Each row was made from one small tree. The marks that hang from a mark follow it in brackets, in alphabetical order. Every link used is in the known rows. Write each row's tree.
Known rows
C{D{L{K S}}}: [ 1.051  1.649 -0.050 -0.485  0.210  0.077  1.977  1.348 -0.350  1.473
  1.055 -2.633 -0.541  2.465  3.377 -1.875  0.458  0.497  0.685 -0.009
 -0.607 -2.080 -0.633]
R{U{C{D{L{M}}} H}}: [ 1.809  3.543  0.620 -0.522  0.449 -0.669 -1.371  3.325  0.340  5.228
  0.007 -3.652 -3.817  1.780 -0.018 -2.847  0.639  2.064  0.401  1.091
 -1.923 -2.635  0.681]
R{U{C{D{L}} H}}: [ 1.777  2.311  0.272 -0.898 -0.064 -2.127 -1.721  4.919  1.196  4.143
 -1.031 -2.962 -3.967  2.241 -0.190 -2.159 -0.006  2.021  0.748  1.756
 -1.457 -3.281 -0.566]
W{M}: [-0.774  0.611 -1.862 -1.524 -1.508 -0.898 -0.396  3.592  0.575  2.473
 -2.998 -1.648 -0.584  1.319  0.893  0.063 -0.002  1.616 -1.631 -1.764
  2.302 -2.886  0.414]
K{V}: [-0.530  0.657 -1.677  0.098 -0.779 -0.982 -0.013  4.059  1.712  3.274
 -1.875 -0.714 -0.911  0.723  0.803  0.996 -1.470  0.699 -1.070 -0.609
  2.251 -2.399 -0.262]
L{K{V} M S{W}}: [-3.123  2.499 -2.339  0.857 -0.363  1.346  2.869  0.458 -0.541  2.932
 -1.150 -0.624 -1.227  1.423  2.941 -0.490 -0.119 -1.208 -0.704 -3.059
  1.614 -0.504  0.095]
W{M{C L{D K{V} S}}}: [ 1.062 -0.212 -3.490  0.688  1.683 -3.763  1.826  1.911 -0.157 -0.494
  0.461 -1.849  0.422  2.805  2.065  1.126 -1.011  0.346  1.031 -2.071
  1.332 -2.110  1.404]
U{H}: [ 0.523  0.841 -0.803 -0.898 -2.416 -2.683 -0.384  3.695  0.579  3.661
 -1.565 -2.755 -1.983  2.355  0.844 -0.431  0.016  1.255 -0.537 -0.548
  1.110 -2.340  0.032]
R{U{H}}: [ 1.248  1.086 -0.627 -0.953 -0.830 -2.385 -0.205  6.435  1.675  2.669
 -3.097 -3.073 -1.559  2.990  0.603 -0.072 -0.180  0.601 -0.568 -0.183
  1.451 -2.488 -0.166]
S{C}: [-1.020  0.362 -0.912 -0.956 -0.954 -1.136 -0.982  2.603  0.590  1.989
 -2.939 -1.787 -3.063  0.799 -0.432 -0.392 -0.878  0.481 -1.395 -1.325
  2.688 -2.216  0.094]
L{D M}: [ 1.003  0.891 -0.471 -0.993 -1.103  0.685 -0.072  1.578 -1.437  2.599
  1.730 -3.380 -1.146  1.421  1.357 -0.640  0.026  1.100 -1.362 -2.331
  1.841 -2.722  2.007]
S{C W{M}}: [-3.791  0.443 -3.133 -1.419 -2.501  0.103 -1.393  1.544  0.285  1.947
 -4.997 -1.040 -3.610  0.884 -0.449 -0.076 -0.508  0.959 -1.706 -2.840
  2.762 -1.779 -0.912]
D{L{K{V} M S{C W}}}: [-3.373  3.208 -3.026  1.334  1.016  2.265  1.230 -1.361 -1.291  2.890
 -1.823 -2.081 -3.267  1.059  1.988 -1.427 -0.303 -1.335 -0.483 -2.956
  0.622 -1.358 -1.543]
R{U{C{D} H}}: [ 1.001  1.414  0.957 -1.062 -0.959 -3.162 -0.975  6.028  1.954  3.219
 -1.782 -1.965 -4.040  2.397 -0.912 -1.431 -0.056  1.974  0.227  1.143
  0.170 -2.070  0.598]
D{L{K{V} S}}: [-0.018  2.027 -2.129  0.707  1.534 -0.166  1.956  2.169  0.037  2.471
 -0.597 -1.901 -0.149  2.177  2.761 -0.522 -0.389 -0.712  0.119 -1.248
  0.279 -2.679 -1.461]
L{D K}: [-0.198 -0.443 -1.121 -1.167 -1.555 -1.642  0.677  2.059 -1.103  1.023
  1.859 -2.407 -0.902  3.480  1.282 -0.719 -0.331  0.356 -1.080 -2.198
  1.019 -3.054  0.924]
S{C L W}: [-2.694  0.185 -1.738 -0.938 -2.829  0.654 -1.361  1.521 -0.693  2.385
 -3.002 -1.047 -5.843  0.583  0.106 -1.210 -0.895 -0.092 -2.309 -1.331
  2.761 -1.818 -0.657]
W{M{C{D} L{K{V} S}}}: [ 0.670  0.533 -2.285  0.648  1.442 -3.663  2.533  2.185  1.882  0.104
 -0.583 -0.543  0.543  2.107  2.177  0.689 -1.160  1.018  1.580 -0.058
  0.377 -0.503  1.174]
M{C L{D K S}}: [ 2.296 -0.413 -1.041 -0.637  0.816 -3.387  2.099  1.239 -1.076 -0.767
  2.323 -2.079 -0.696  3.122  2.974 -0.421 -0.916 -0.314  0.952 -1.736
  1.237 -2.151  2.174]
C{D{L{K{V} M S{W}}}}: [-1.644  3.323 -1.678  1.063  0.253  2.633  2.278 -0.690 -0.708  3.543
  0.907 -1.660 -1.513  1.130  3.441 -1.319 -0.093 -0.106  0.822 -1.118
 -0.574 -0.741 -0.795]
U{C{D} H}: [ 0.420  0.904  0.751 -0.935 -2.545 -3.389 -1.159  3.283  0.992  4.273
 -0.064 -1.710 -4.478  1.968 -0.439 -1.762  0.073  2.566  0.215  0.578
 -0.259 -1.854  0.869]
D{L}: [ 0.841  1.665 -1.181 -1.111 -0.879  0.527 -1.036  2.508 -0.279  3.756
 -0.739 -2.233 -1.500  0.909  1.713 -1.076 -0.563  1.044 -0.638 -0.315
  0.610 -3.738 -0.692]
W{M{C}}: [-0.661  0.437 -2.209 -1.111 -1.188 -2.573 -1.448  3.374  0.464  2.261
 -2.942 -1.279 -0.026  1.079 -0.168  1.127 -1.124  1.762 -0.783 -0.638
  2.320 -2.807  1.671]

Write each row's tree
[ 1.006  0.258  0.209 -0.710  0.836 -1.873  2.986  0.862  0.776 -0.603
 -0.259 -1.584 -2.876  2.448  2.437 -1.810 -0.145 -0.154  0.379 -1.309
  0.895 -0.367  0.042]  M{L{K S{C{D}}}}
[-3.515  2.255 -2.416  0.902 -0.583  2.050 -0.184 -1.835 -0.540  3.925
  0.065 -1.402 -3.900  0.686  0.297 -1.615 -1.138  0.485  0.090 -0.814
 -0.850 -0.794 -1.229]  S{C{D{L{K{V} M}}} W}
[-2.386  0.903 -1.617 -0.830 -1.475  0.526  0.173  1.262  0.751  0.531
 -4.404 -1.949 -3.134  0.835  0.953  0.001  0.324  1.018 -0.401 -2.177
  2.550 -0.397 -0.831]  L{S{C{D} W{M}}}
[-0.634  2.861 -1.242 -0.862 -0.249  1.108  0.496  0.101 -1.584  3.950
  1.334 -2.457 -0.860  1.857  2.269 -2.612  0.093  0.459 -1.087 -1.158
 -0.423 -3.298  0.640]  D{L{K M}}
[-3.018  0.015 -2.362 -0.865 -3.476 -1.461 -0.512  1.344 -0.610  1.330
 -0.513 -0.117 -2.637  2.349  0.629 -0.776 -0.980  1.350 -0.876  0.549
  0.620 -0.883  1.202]  S{L{K} W{M{C{D}}}}
[ 0.892  0.025 -0.680 -0.621 -0.193 -1.418  2.143  1.911 -1.341 -0.274
  1.305 -3.163 -0.468  3.769  2.784 -0.803  0.385 -0.442 -0.596 -2.911
  1.936 -2.646  0.754]  L{D K S}
[ 1.363  0.407 -0.808  0.925  1.420 -3.492  3.017  2.155  1.709  0.847
  0.662 -0.197 -0.351  1.634  2.537  0.343 -1.839  0.185  1.949  0.851
  0.280 -0.322  1.319]  M{C{D} L{K{V} S}}
[-2.258  3.305 -3.125  1.343  0.633  0.656  1.120 -0.714 -1.207  3.596
 -0.210 -1.310 -1.111  0.857  2.652 -0.490 -1.251 -1.016  0.630 -1.316
 -0.104 -1.657  0.230]  D{L{K{V} M{C} S{W}}}
[-0.014  1.281  0.217 -0.042 -1.184 -1.590  0.475  0.771 -1.224  1.821
  2.197 -1.341 -2.205  1.873  1.010 -1.738 -0.590  0.736 -0.944  1.350
  0.383 -0.765  3.199]  S{L{K M{C{D}}}}
[ 0.280  1.429 -0.088 -1.101 -0.787 -3.306 -1.092  6.309  1.409  3.455
 -2.732 -1.920 -3.881  2.651 -0.753 -1.284 -0.148  0.783 -0.860 -0.225
  0.772 -3.041  0.339]  R{U{C H}}
[ 1.347  2.597  0.042 -0.732 -0.441  1.842 -0.352  0.793 -0.496  4.082
  1.423 -2.751 -1.442  0.292  2.152 -1.755 -0.038  1.913 -0.085  0.677
 -0.365 -2.333  0.594]  C{D{L{M}}}
[-4.356  1.524 -1.935 -0.622 -2.099  1.451  0.102 -0.937 -2.148  2.233
 -0.912 -1.314 -5.621  1.690  0.726 -2.717 -0.031 -0.914 -2.785 -2.154
  1.668 -1.143  0.571]  S{C L{K M} W}
[ 0.830  1.218 -1.819 -0.872 -0.947 -1.312 -2.018  2.171  0.350  2.789
 -0.754 -2.212 -0.407  0.694  0.380  0.105 -0.913  2.851  0.793  1.652
 -0.084 -2.816  0.728]  W{M{C{D{L}}}}
[ 0.085  0.969 -1.176 -1.416 -1.059  0.668  1.979  1.869  0.476  2.061
 -1.629 -0.581 -2.461  0.755  4.236 -0.818 -0.431 -0.313 -0.173 -2.310
  2.276 -1.633 -0.386]  M{L{S{W}}}
[ 1.132 -0.667 -1.103 -1.343 -0.808 -2.145  1.328  1.602 -0.913  0.807
  2.859 -1.858 -1.196  3.345  2.312 -1.503 -0.733  0.515 -0.467 -2.240
  0.529 -2.788  1.091]  M{L{D K}}
[-3.897 -0.029 -2.177  0.704 -2.197 -0.090  0.149  1.329  0.124  1.758
 -1.127  0.048 -5.369  1.638 -0.200 -0.834 -1.456 -0.172 -1.067 -0.167
  1.206 -0.189 -1.105]  S{C{D} L{K{V}} W}
[-0.282  3.857 -0.108 -0.364 -1.362  0.993 -0.301 -0.310 -1.129  5.370
  0.067 -3.001 -5.370  1.004  1.997 -3.047  1.197  1.537  0.823 -0.648
 -1.563 -1.392 -0.103]  U{C{D{L{M S{W}}}} H}
[ 0.240  2.087 -1.008  0.706  0.896 -2.871 -0.672  4.716  1.346  4.072
 -0.489 -1.994 -3.339  3.249 -0.484 -1.825 -0.564  1.189  0.993  1.613
 -2.549 -2.665 -1.117]  R{U{C{D{L{K{V}}}} H}}
[-2.071  1.458 -2.477  0.849 -0.248  1.628  2.410 -0.055 -1.668  1.767
  1.202 -2.168 -1.430  2.144  2.940 -0.125  0.031 -0.924 -0.396 -3.806
  1.326 -1.244  0.434]  L{D K{V} M S{W}}
[-3.774 -0.128 -3.684 -0.198 -1.273 -1.154  0.789  0.429  1.602  1.410
 -1.960  0.532 -3.374  1.661  0.416 -0.438 -1.359  1.016  0.178 -1.474
  0.419 -0.297 -1.101]  S{C{D} W{M{L{K{V}}}}}
[ 0.192  0.134 -1.324 -1.013 -1.621 -2.569 -1.011  3.070  1.385  1.725
 -1.694 -1.292 -0.323  1.118 -0.144  0.959 -1.126  2.691  0.133  0.886
  1.320 -1.672  1.862]  W{M{C{D}}}
[-2.652 -0.026 -3.588 -0.004 -1.661 -2.601  0.673  1.201  1.523  1.939
 -0.615  1.507 -1.257  1.524  1.153  0.630 -2.234  1.435  1.294 -0.046
  0.042 -0.399  0.764]  S{W{M{C{D} L{K{V}}}}}
[-2.286  2.006 -3.568 -0.581 -0.801 -0.478  0.282  0.126 -1.276  1.716
 -2.285 -1.401 -0.764  2.324  2.327 -0.511 -0.285 -0.007  0.315 -1.671
  0.631 -2.679 -0.311]  D{L{K S{W{M{C}}}}}
[-3.247  2.306 -1.524 -0.596 -1.491  2.318 -0.492 -2.250 -1.382  3.113
  0.350 -1.930 -4.131  1.388  0.886 -2.878 -0.313  0.631 -0.306 -1.067
 -0.932 -1.078 -0.541]  S{C{D{L{K M}}} W}
[ 0.453 -0.922 -1.031 -0.652 -1.055 -0.987 -1.640  2.305 -1.548  0.631
  0.030 -3.478 -4.823  1.682 -0.145 -0.744 -0.478  0.432 -2.185 -1.602
  2.801 -2.967  0.468]  S{C L{D}}
[ 0.023  1.876 -0.675  1.693  1.191 -1.755  2.411  1.198  0.780  1.636
  0.388 -1.248  0.233  1.487  1.673  0.463 -0.987  0.120  0.947  0.217
  0.614  0.063  2.270]  L{K{V} M{C{D}} S}
[ 1.010 -0.887 -2.649  0.505  0.255 -4.063  0.577  1.774  0.074  1.210
  2.457 -0.733 -0.708  2.617  1.150  0.610 -2.483  0.433  0.868 -0.674
  0.551 -2.342  1.724]  M{C L{D K{V}}}
[ 2.144  3.800  0.705 -0.187 -0.002 -0.531  0.118  0.691 -0.682  4.894
  0.577 -3.961 -4.243  1.318  1.859 -3.028  1.416  1.995  0.914  0.083
 -1.436 -1.882  0.547]  U{C{D{L{M S}}} H}
[-0.625 -0.025 -2.512 -1.396 -0.567 -3.943  0.682  1.741  0.291  1.302
 -0.887 -0.101 -0.102  2.545  1.414 -0.477 -1.229  1.109 -0.188 -0.882
  0.714 -2.391  1.964]  W{M{C L{K}}}
[-2.935  0.188 -3.443 -1.550 -2.267 -2.275  0.293  0.705  0.109  1.723
 -1.189  0.870 -1.567  2.281  1.665 -0.636 -1.480  0.573 -0.164 -1.520
  0.672 -1.788  1.162]  S{W{M{C L{K}}}}
